Each row was made from one small tree. Brackets hold a mark, then the marks that hang from it, in the order of their numbers. Every link used is in the known rows. Write each row's tree.
Known rows:
(Q_162 (Q_899 Q_13 Q_718)): -.24 -.10 .23 -.03 -.16 -.24 -.03 .12 .16 .40 .04 .08 .11 -.27 .05 .05 .28 -.03 .23 -.16 -.12 .07 .13 .18 -.11
(Q_397 Q_222 Q_899): -.08 -.28 -.08 -.05 -.17 -.28 .01 .15 .16 .23 .03 .15 -.04 -.20 -.02 -.12 .33 -.05 .08 -.11 -.13 .29 -.02 .26 -.04
(Q_222 (Q_13 (Q_899 Q_162 Q_397 Q_718)) Q_132): -.06 -.26 .16 .09 .12 -.45 -.34 .16 .06 .52 -.07 .21 .40 -.21 .03 -.07 .28 -.10 .14 .03 -.23 .25 .24 .23 -.05
(Q_222 Q_132 Q_718): -.01 -.30 .06 .12 .08 -.23 -.24 .19 .13 .53 -.05 .06 .15 -.23 -.15 -.19 .24 -.11 .02 .02 -.21 .20 .05 .06 -.12
(Q_921 Q_132 Q_162 (Q_397 Q_222 (Q_899 Q_13 Q_718))): -.11 -.33 .02 .01 -.27 -.30 .39 .13 .22 -.10 .21 .13 .15 -.31 -.11 -.09 .60 .49 .29 -.13 -.14 .15 -.03 .34 -.05
(Q_397 (Q_222 Q_718) (Q_899 Q_132)): -.04 -.28 -.07 -.05 -.13 -.22 -.11 .14 .17 .32 .16 .24 .11 -.28 -.02 -.14 .50 -.02 -.02 -.03 -.20 .37 .01 .31 .03
(Q_397 (Q_222 (Q_13 Q_899))): -.07 -.20 -.04 .06 .10 -.46 -.23 .23 .17 .35 -.09 .06 -.04 -.11 .04 -.15 .37 -.10 .10 -.08 -.11 .30 .07 .15 -.09
(Q_397 Q_222): -.11 -.23 -.08 -.01 -.03 -.26 -.10 .16 .24 .29 .00 .10 -.13 -.20 -.01 -.05 .28 -.03 .07 -.12 -.13 .20 .12 .18 -.11
(Q_162 (Q_899 Q_13 (Q_132 Q_222) Q_397 Q_718)): -.30 -.22 .18 -.15 -.12 -.15 .02 .01 .21 .38 -.03 .22 .33 -.37 .20 .22 .37 .03 .15 -.09 -.20 .11 .31 .29 .01
(Q_222 Q_13 (Q_132 (Q_899 Q_162 Q_397)) Q_718): -.02 -.32 .21 .11 .17 -.37 -.39 .15 .05 .57 -.09 .15 .61 -.33 -.10 .03 .27 -.13 -.01 .04 -.32 .13 .08 .18 -.16
(Q_899 Q_13 Q_132 (Q_397 Q_222) Q_718): -.25 -.22 .02 -.15 -.14 .00 -.10 .02 .18 .24 .28 .40 .35 -.41 .11 .18 .43 .01 .03 -.10 -.20 .17 .41 .58 -.01
(Q_13 Q_222 (Q_899 Q_132 Q_162 Q_397 Q_718)): -.08 -.22 -.08 -.01 .00 -.20 -.30 -.03 .14 .37 .17 .49 .39 -.50 .19 -.05 .40 .14 .17 -.19 -.17 .27 .47 .40 .10
(Q_921 Q_132 Q_162 Q_397): -.11 -.28 -.05 .05 -.11 -.30 .28 .10 .29 .11 -.03 -.06 .02 -.30 -.22 -.13 .47 .50 .32 -.13 -.12 .01 .09 .02 -.10
(Q_921 (Q_162 (Q_899 Q_13)) Q_397): -.16 -.22 .07 .05 -.23 -.36 .16 .10 .29 .22 -.11 -.10 .09 -.31 -.02 -.09 .38 .25 .38 -.09 -.09 -.01 .05 .12 -.11
(Q_921 (Q_132 (Q_899 Q_397 Q_718)) Q_162): -.13 -.31 .01 -.06 -.07 -.13 .15 .04 .18 .10 .05 .08 .29 -.37 -.29 .08 .45 .45 .23 -.24 -.18 -.03 .22 .20 -.10
(Q_162 (Q_899 Q_132 Q_718)): -.22 -.12 .19 -.07 -.12 -.25 -.11 .09 .24 .48 .04 .10 .06 -.28 .02 .07 .34 .03 .17 -.13 -.15 .19 .26 .13 -.03
(Q_162 Q_899): -.18 -.14 .11 -.01 -.09 -.33 -.07 .15 .25 .45 -.18 -.01 -.06 -.22 -.01 -.03 .25 -.04 .24 -.15 -.10 .10 .10 -.03 -.11
(Q_921 (Q_132 (Q_899 Q_13 Q_162 (Q_397 Q_222) Q_718))): -.20 -.24 .15 -.10 -.09 -.08 .05 .01 .15 .14 .18 .33 .41 -.50 .01 .33 .39 .24 .16 -.21 -.25 -.01 .27 .37 -.03
(Q_397 (Q_222 Q_13) (Q_899 Q_132 Q_162 Q_718)): -.15 -.20 .10 -.09 -.11 -.42 -.20 .10 .15 .29 .29 .34 .25 -.29 .09 .05 .48 .06 .00 -.03 -.27 .36 .13 .45 .04
(Q_921 Q_162 (Q_397 (Q_899 Q_13))): -.12 -.28 -.07 .00 -.29 -.29 .24 .03 .17 .13 .01 -.04 .18 -.28 -.12 -.20 .38 .29 .29 -.05 -.11 .04 .02 .27 -.06
(Q_899 (Q_13 Q_222) Q_132 Q_162 Q_397 Q_718): -.26 -.19 .03 -.13 -.13 .01 -.22 -.11 .18 .30 .40 .57 .60 -.62 .27 .19 .38 .15 .09 -.15 -.26 .07 .54 .60 .03
(Q_13 Q_222 (Q_899 Q_132 Q_397 Q_718)): -.08 -.26 -.12 .01 .01 -.17 -.22 .02 .11 .38 .07 .35 .30 -.36 .09 -.16 .38 .06 .15 -.21 -.09 .32 .43 .33 .03
(Q_13 Q_222 Q_899): -.02 -.22 -.18 .08 .06 -.31 -.19 .09 .13 .37 -.10 .14 .08 -.24 .10 -.28 .24 .02 .20 -.21 -.03 .27 .20 .10 -.03
(Q_13 Q_899): -.05 -.14 -.10 .03 -.01 -.27 -.15 .09 .10 .40 -.16 .05 -.01 -.21 -.04 -.19 .29 -.02 .23 -.10 -.09 .17 .21 .08 .02
(Q_162 (Q_899 (Q_132 Q_222) Q_718)): -.24 -.20 .20 -.11 -.06 -.29 -.03 .04 .23 .48 -.06 .08 .08 -.26 .11 .13 .33 .08 .12 -.09 -.20 .21 .22 .10 .01
(Q_162 (Q_899 Q_13 (Q_397 Q_222) Q_718)): -.23 -.19 .19 -.03 -.16 -.22 -.03 .16 .19 .29 .06 .24 .16 -.32 .08 .11 .38 -.07 .20 -.18 -.13 .11 .15 .33 -.12

Which tree is each row?
.01 -.38 .03 .19 .02 -.51 -.07 .26 .26 .27 -.05 -.06 .11 -.19 -.14 -.25 .46 .18 .12 .05 -.17 .23 -.09 .15 -.19 => (Q_921 Q_162 (Q_397 (Q_222 Q_13 Q_132 Q_718)))
.00 -.35 -.04 .16 .11 -.26 -.24 .16 .15 .48 .00 .14 .19 -.26 .01 -.27 .18 -.05 .02 -.12 -.12 .27 .07 .08 -.18 => (Q_13 (Q_222 Q_132 Q_718))
-.16 -.20 .01 -.12 -.21 -.15 -.01 .00 .09 .36 .16 .18 .17 -.24 -.11 -.07 .36 .06 .08 -.08 -.18 .25 .22 .31 .03 => (Q_397 (Q_899 Q_132 Q_718))
-.22 -.22 .05 -.01 -.12 -.20 -.06 .11 .23 .37 -.10 .18 .24 -.35 .18 .00 .25 -.08 .25 -.23 -.06 .07 .16 .18 -.13 => (Q_162 (Q_899 (Q_13 Q_222) Q_397))
-.13 -.27 .18 .05 -.13 -.49 .17 .13 .16 .15 .17 .24 .16 -.28 -.05 .03 .52 .29 .18 -.08 -.23 .24 .01 .27 -.08 => (Q_921 Q_132 (Q_397 (Q_222 Q_13) (Q_899 Q_162 Q_718)))
-.14 -.16 .08 -.07 -.21 -.26 -.06 .00 .06 .34 .22 .25 .16 -.31 -.11 -.03 .32 .10 .14 -.09 -.23 .15 .15 .34 .00 => (Q_397 (Q_899 Q_162 Q_718))
-.28 -.18 .04 -.16 -.14 .08 -.09 -.05 .13 .33 .23 .34 .42 -.39 .04 .14 .38 .03 .08 -.09 -.21 .07 .47 .50 -.02 => (Q_899 Q_13 Q_132 Q_397 Q_718)
-.13 -.29 .03 -.06 -.06 -.07 -.10 .05 .10 .27 -.02 .17 .42 -.37 -.02 .16 .29 -.07 .06 -.14 -.19 .02 .17 .37 -.12 => (Q_132 (Q_899 Q_13 (Q_397 (Q_222 Q_718))))
-.16 -.23 .01 -.07 -.08 -.25 -.02 .09 .31 .31 -.04 .01 .22 -.37 .09 -.05 .46 .24 .19 -.05 -.18 .06 .08 .11 .02 => (Q_921 (Q_162 (Q_899 Q_13 (Q_132 (Q_222 Q_718)))))
-.23 -.20 .16 .01 -.13 -.20 -.05 .10 .17 .35 .04 .24 .27 -.35 .10 .03 .28 -.04 .23 -.25 -.08 .09 .20 .28 -.16 => (Q_162 (Q_899 (Q_13 Q_222) Q_397 Q_718))
-.17 -.32 .03 -.11 .05 -.20 .20 -.02 .15 .26 -.21 .00 .20 -.28 -.02 .22 .25 .26 .11 -.17 -.22 .04 .13 .00 -.03 => (Q_921 (Q_132 Q_222 Q_899))
-.10 -.32 .00 -.01 -.04 -.24 -.23 .10 .25 .32 .05 .39 .19 -.47 .11 .13 .27 -.03 .08 -.04 -.27 .15 .27 .34 -.03 => (Q_899 Q_162 (Q_397 (Q_222 Q_132)))
.01 -.35 .09 .06 .04 -.28 -.27 .18 .18 .39 .04 .19 .21 -.39 .01 .06 .27 -.05 -.02 -.01 -.26 .22 .04 .23 -.08 => (Q_397 (Q_222 (Q_132 (Q_899 Q_162)) Q_718))
.05 -.26 .11 .20 .23 -.47 -.39 .28 .04 .60 -.17 .02 .28 -.12 -.09 -.32 .35 -.18 .05 .08 -.19 .31 -.01 .02 -.09 => (Q_222 (Q_13 Q_899) Q_132 Q_718)
-.14 -.23 .04 -.10 -.08 -.14 -.15 -.07 .13 .37 -.06 .21 .39 -.49 -.06 .25 .21 .05 .13 -.15 -.26 -.05 .32 .28 -.06 => (Q_132 (Q_899 Q_162 Q_397))
-.12 -.32 .17 -.02 -.08 -.12 -.07 .05 .06 .40 -.02 .05 .40 -.30 .01 .13 .09 -.06 .09 -.07 -.20 .09 .21 .26 -.10 => (Q_222 (Q_132 (Q_899 Q_13 Q_718)))
-.08 -.33 .05 -.06 .11 -.23 -.04 -.03 .07 .44 -.22 -.02 .29 -.25 -.10 .12 .22 .06 -.04 -.06 -.26 .06 .05 .08 -.08 => (Q_132 (Q_222 Q_718) Q_899)
-.20 -.22 .10 -.16 -.10 -.32 -.06 -.06 .10 .38 .15 .27 .34 -.29 .08 .08 .39 .14 .03 .00 -.30 .23 .20 .34 .09 => (Q_397 (Q_899 (Q_132 (Q_222 Q_13)) Q_162 Q_718))
-.15 -.27 .05 -.09 -.05 -.15 .03 .04 .21 .20 .01 .27 .25 -.48 -.03 .27 .36 .23 .15 -.20 -.23 .02 .24 .20 -.04 => (Q_921 (Q_132 (Q_899 Q_162 (Q_397 Q_222))))
-.11 -.31 .05 .00 .03 -.36 .18 .16 .31 .21 -.12 -.02 .05 -.30 -.09 -.06 .53 .43 .23 -.13 -.18 .07 -.08 -.09 -.02 => (Q_921 (Q_132 (Q_222 Q_718)) (Q_162 Q_899))
-.02 -.27 .13 .17 .20 -.42 -.33 .27 .09 .61 -.10 -.01 .27 -.10 -.14 -.23 .28 -.18 -.02 .07 -.21 .24 -.03 .03 -.20 => (Q_222 Q_13 Q_132 Q_718)
-.08 -.30 -.09 .02 -.25 -.35 .20 .05 .18 .17 -.04 -.07 .06 -.23 -.22 -.24 .39 .30 .28 -.06 -.12 .10 .02 .18 -.09 => (Q_921 Q_162 (Q_397 Q_899))
-.19 -.27 .16 -.04 -.12 -.13 -.19 .06 .15 .24 .32 .50 .42 -.51 .17 .22 .32 .00 .08 -.05 -.29 .09 .32 .61 -.03 => (Q_899 Q_13 Q_162 (Q_397 (Q_222 Q_132)) Q_718)
-.16 -.29 -.03 -.08 -.08 -.04 -.06 -.04 .09 .28 -.08 .16 .50 -.40 .06 .13 .16 -.02 .13 -.24 -.13 -.03 .26 .32 -.16 => (Q_132 (Q_899 (Q_13 Q_222) Q_397))
-.20 -.31 .21 -.11 .12 -.34 -.11 -.09 .04 .41 -.10 .19 .55 -.31 -.01 .33 .24 .09 .00 -.07 -.36 .02 .27 .32 -.09 => (Q_132 (Q_222 Q_13) (Q_899 Q_162 Q_397 Q_718))
.04 -.30 .08 .19 .22 -.42 -.39 .27 .03 .59 -.19 .10 .38 -.15 -.11 -.29 .37 -.21 .06 .08 -.19 .30 .06 .10 -.10 => (Q_222 (Q_13 (Q_899 Q_397)) Q_132 Q_718)
-.03 -.27 -.05 .03 -.01 -.29 -.25 .11 .17 .34 -.06 .34 .18 -.42 .14 -.02 .36 -.03 .19 -.04 -.20 .22 .28 .29 .09 => (Q_13 (Q_899 Q_162 (Q_397 (Q_222 Q_132))))
-.19 -.24 -.04 -.09 -.17 -.20 -.03 .13 .36 .20 .00 .12 .18 -.40 .12 .02 .47 .17 .24 -.12 -.13 .09 .18 .24 .00 => (Q_921 (Q_162 (Q_899 Q_13 Q_132 (Q_397 Q_222))))
-.06 -.35 .07 -.01 -.03 -.28 -.18 .13 .21 .33 -.03 .16 .16 -.36 .14 .15 .17 -.04 .05 -.06 -.23 .20 .15 .23 -.05 => (Q_397 (Q_222 (Q_132 (Q_899 Q_162))))
-.04 -.23 .11 .15 .07 -.49 .00 .21 .20 .25 .02 .17 .11 -.32 -.05 -.08 .59 .23 .18 -.05 -.20 .22 .00 .11 -.07 => (Q_921 Q_132 (Q_397 (Q_222 (Q_13 (Q_899 Q_162)) Q_718)))
-.07 -.35 .22 .15 -.08 -.60 .02 .27 .30 .26 -.06 -.06 .07 -.17 -.04 -.11 .42 .18 .24 -.02 -.14 .25 -.04 .15 -.18 => (Q_921 (Q_162 (Q_899 Q_718)) (Q_397 (Q_222 Q_13 Q_132)))
-.15 -.28 .08 .00 -.14 -.34 .12 .07 .31 .27 -.09 -.04 .22 -.38 .06 -.04 .47 .32 .26 .00 -.18 .06 .06 .13 -.02 => (Q_921 (Q_162 (Q_899 Q_13 (Q_132 (Q_222 Q_718)))) Q_397)
-.25 -.15 .20 -.04 -.16 -.18 -.03 .10 .16 .36 .01 .18 .22 -.31 .00 .09 .31 -.06 .24 -.17 -.13 .04 .20 .27 -.12 => (Q_162 (Q_899 Q_13 Q_397 Q_718))
-.21 -.16 -.02 -.18 -.27 -.10 -.07 -.06 .16 .30 .18 .29 .38 -.48 .21 .07 .34 .08 .14 -.03 -.24 .12 .24 .38 .14 => (Q_397 (Q_899 Q_13 Q_132 Q_162))
-.14 -.27 .08 -.03 -.22 -.20 -.07 .01 .06 .28 .29 .34 .43 -.40 .16 -.03 .22 .04 .14 -.11 -.20 .18 .14 .44 .00 => (Q_397 (Q_899 (Q_13 (Q_222 Q_132)) Q_162 Q_718))
